Known rows, with every step that occurs
vutut/melus/gimizi: [-18.5  20.8  12.4   4.7  14.2  41.0  24.8  30.3 -18.5  29.9 -34.4   8.5
  13.5   7.8 -17.8  -4.6 -11.5 -14.6]
gimizi/vuvi/melus/nozu: [ 16.2  24.2   9.2  -4.4  25.3 -23.8  21.5 -24.0 -14.2 -17.4  34.2 -57.2
  25.4 -19.9  18.3  -2.6  22.4 -54.9]
vutut/gimizi: [  8.4  22.3   1.7   1.3  29.6  16.8  -0.9  -7.8 -24.5 -19.8 -43.6 -10.0
 -21.0  19.2 -32.3 -43.0   4.2 -30.3]
vutut/gimizi/vuvi/lita: [ 19.2  14.1  30.2  -7.7  44.4   5.7   1.6 -51.5  -6.2 -21.3  -8.3 -16.6
  -0.8  14.6 -19.2 -37.9  30.5 -51.5]
nozu/melus/vutut/gimizi/vuvi/lita: [  5.0  19.9   3.4  -9.9  23.1   9.1 -14.7   5.9 -17.5  -4.9 -17.0   7.8
  11.4   2.8  12.2   6.4  42.2 -23.3]
lita/nozu/melus/vutut: [  4.7   2.7  -6.7 -19.3  -5.6  -3.2   0.0  35.1 -32.8  16.7 -20.5  -6.9
   8.2 -24.8  68.0  27.1  10.0  25.2]
vuvi/melus/gimizi/vutut: [ 19.6  24.0   2.3 -25.5   6.1  -0.2  25.7  27.1  -6.9 -20.2  64.8 -34.0
  -5.6  -3.1 -22.3  20.4   7.0 -15.0]
gimizi/vuvi/lita/nozu/melus/vutut: [ 19.6  -2.7  33.4 -24.1  22.4 -23.7  12.8 -36.2  -5.3   4.6  27.9 -27.2
  31.5 -16.4  53.7  15.4  36.5 -34.7]
lita/nozu/melus/vuvi: [ 11.5  -7.3   1.4 -19.3 -25.0   6.8   1.9  45.2 -22.9  14.0  12.8  -6.7
  24.0 -29.7  67.6  11.5 -14.9  21.8]
nozu/melus/gimizi/vuvi: [ -5.4  15.9  23.1 -14.5  16.1  15.2  10.3  19.2 -26.4  -7.0  21.8  -1.0
  17.7 -11.6  15.7   9.2  27.9 -23.4]
vuvi/melus/gimizi: [ 12.7   9.7  -1.7 -24.0  -0.9  15.8  20.9  42.2  -2.3 -28.4  44.8 -22.4
 -12.7   0.0 -17.0  15.3  -0.2 -23.6]
nozu/melus/gimizi/vutut: [  0.9  24.2  13.4 -12.6  15.6  12.3   9.5  32.2 -29.3   1.3  31.2  -0.8
  11.2  -9.3   3.8  16.5  22.0  -2.0]
nozu/melus/vutut/gimizi: [  1.5  26.3 -12.0  -3.8  16.7  12.6 -17.2  29.4 -31.5  -3.9 -38.4   9.6
  -0.4   4.9   5.8   2.6  29.5 -10.2]
vuvi/lita/nozu/melus/gimizi/vutut: [ 27.4 -23.0  26.1 -26.5   8.9   7.5   5.6  16.4  10.7   7.1  50.0   1.8
  16.2 -11.9  46.2  29.6  17.4  10.8]
melus/vuvi/gimizi: [ 50.6  -6.5  -1.7  15.5  12.8  18.4  15.8  36.8  -0.4   9.6  45.4 -19.1
  -8.2   4.5 -24.5  -4.4 -70.0 -34.6]
lita/nozu/melus/vuvi/gimizi/vutut: [ 24.8  -3.8  11.2 -19.9  -7.4   4.7   5.0  27.6 -18.1  28.6  40.2 -14.4
  28.8 -25.0  56.9  21.1 -16.6  29.3]
melus/vutut/gimizi: [ 26.7  35.2 -28.6  21.3  45.2   5.0   3.6   9.3 -28.3 -15.0 -67.0  -2.5
 -57.2  14.5 -37.2   0.5   2.0 -25.4]
vutut/melus: [-27.8  18.7   8.9  -5.6  -4.1  15.8   9.3  18.0 -28.1  44.4 -48.3 -10.0
  48.3   7.3  10.0 -23.3  -5.5 -16.0]
gimizi/vutut/melus: [ -2.8  44.3  13.8  -7.8  13.9 -25.8  17.0 -12.7 -38.4  48.5   3.7 -36.2
  47.1  -0.7  -1.3 -10.7   9.1  -1.2]

Rows
[  6.1  -4.6   9.8  -1.6 -19.3  31.8  10.1  36.4   5.1  43.9  -4.2   7.1
  45.2  -2.7  18.7  -6.1 -35.7  -9.6]  vutut/melus/vuvi/lita/nozu
[  2.4  -1.6  20.9 -23.7   4.2   9.6  13.7  19.5 -24.9   7.1  12.2  -7.6
  12.3 -29.8  61.1  21.3  13.6  17.1]  lita/nozu/melus/gimizi/vuvi
[  8.9  48.5  -0.7  20.4  34.7 -15.2  20.8  -6.6 -31.6  40.7  -2.5 -33.4
  32.2  -8.8  -5.1  -3.1   0.5  -1.2]  gimizi/vutut/melus/nozu
[ 28.3  -0.7  32.2  -4.7  43.8  15.1  40.0  -7.3   0.4 -19.1  37.6  -8.9
 -27.8 -11.5  -2.1  19.6   3.5 -35.9]  melus/gimizi/vuvi/lita/nozu
[ 19.9 -13.0   8.8 -19.1 -13.2  14.2   2.1  38.6 -15.5  23.0  26.9  -8.1
  23.5 -23.3  61.5  15.7 -20.3  23.3]  lita/nozu/melus/vuvi/gimizi
[ 14.0   9.6  35.1 -18.0  35.5  11.4  -4.8 -46.1  -6.4 -15.5  -2.0  -9.4
  12.2   6.0   6.9 -27.4  40.8 -30.7]  vutut/gimizi/vuvi/lita/nozu/melus
[  8.8  28.3  23.0  -3.6  42.6   1.8   6.0 -49.6 -25.5 -19.8 -26.5 -24.6
  -3.7  10.8 -24.2 -46.5  24.9 -49.1]  vutut/gimizi/vuvi
[ -3.6  -6.7   7.8 -27.9 -15.8  -0.7  -1.0  31.0 -31.1  16.4  -4.2 -11.2
  28.7 -24.7  76.5   9.7   9.5  25.3]  lita/nozu/melus
[  6.3   7.0   9.4   9.5   1.1  36.2  10.9  30.5  -5.0  53.1  -4.6  -3.0
  39.5  11.0 -12.2 -14.5 -48.1 -19.5]  vutut/melus/vuvi/gimizi
[-11.2  14.1  30.8  -1.1  25.4  31.6  28.4  -0.6  -5.9  28.8 -10.6   3.1
  27.8   4.9  -7.3  -1.8   4.9 -31.0]  vutut/melus/gimizi/vuvi/lita
[ 18.7  25.6 -23.5 -16.1   7.6   1.3  -0.8  23.7  -8.2 -23.0  -3.1 -23.9
 -17.9   9.9 -18.5   7.8  14.8 -23.9]  vuvi/melus/vutut/gimizi
[ 27.0 -21.2  13.5 -20.5   9.8  14.3  -8.7  16.1  13.2   0.7  10.4   9.8
   6.3  -2.4  44.0  19.4  21.8   3.6]  vuvi/lita/nozu/melus/vutut/gimizi
[ 17.4 -31.7  21.9 -30.4  -5.6   6.9  -4.5  22.7   8.2   7.5  29.1   0.7
  29.7  -9.9  63.2  16.7  16.0   2.5]  vuvi/lita/nozu/melus
[ -8.8   9.1  34.8  -5.0  22.1  32.6  27.6  -1.1  -4.0  33.7  -9.5   3.5
  28.1  -2.2   8.7   5.4   4.2 -15.4]  vutut/melus/gimizi/vuvi/lita/nozu
[ 35.4  26.4  -8.0   8.8  51.6  -2.9   8.0 -21.9 -14.2 -12.8 -41.9  -6.7
 -40.3   3.1 -11.4   9.6  18.2 -28.7]  melus/vutut/gimizi/vuvi/lita/nozu
[ 18.3  32.5  10.1   2.2  44.6   8.0   4.7 -39.9 -11.2 -30.3  -5.9 -29.5
  -4.7   5.9 -25.9 -34.6  28.7 -45.9]  vutut/gimizi/vuvi/melus/nozu
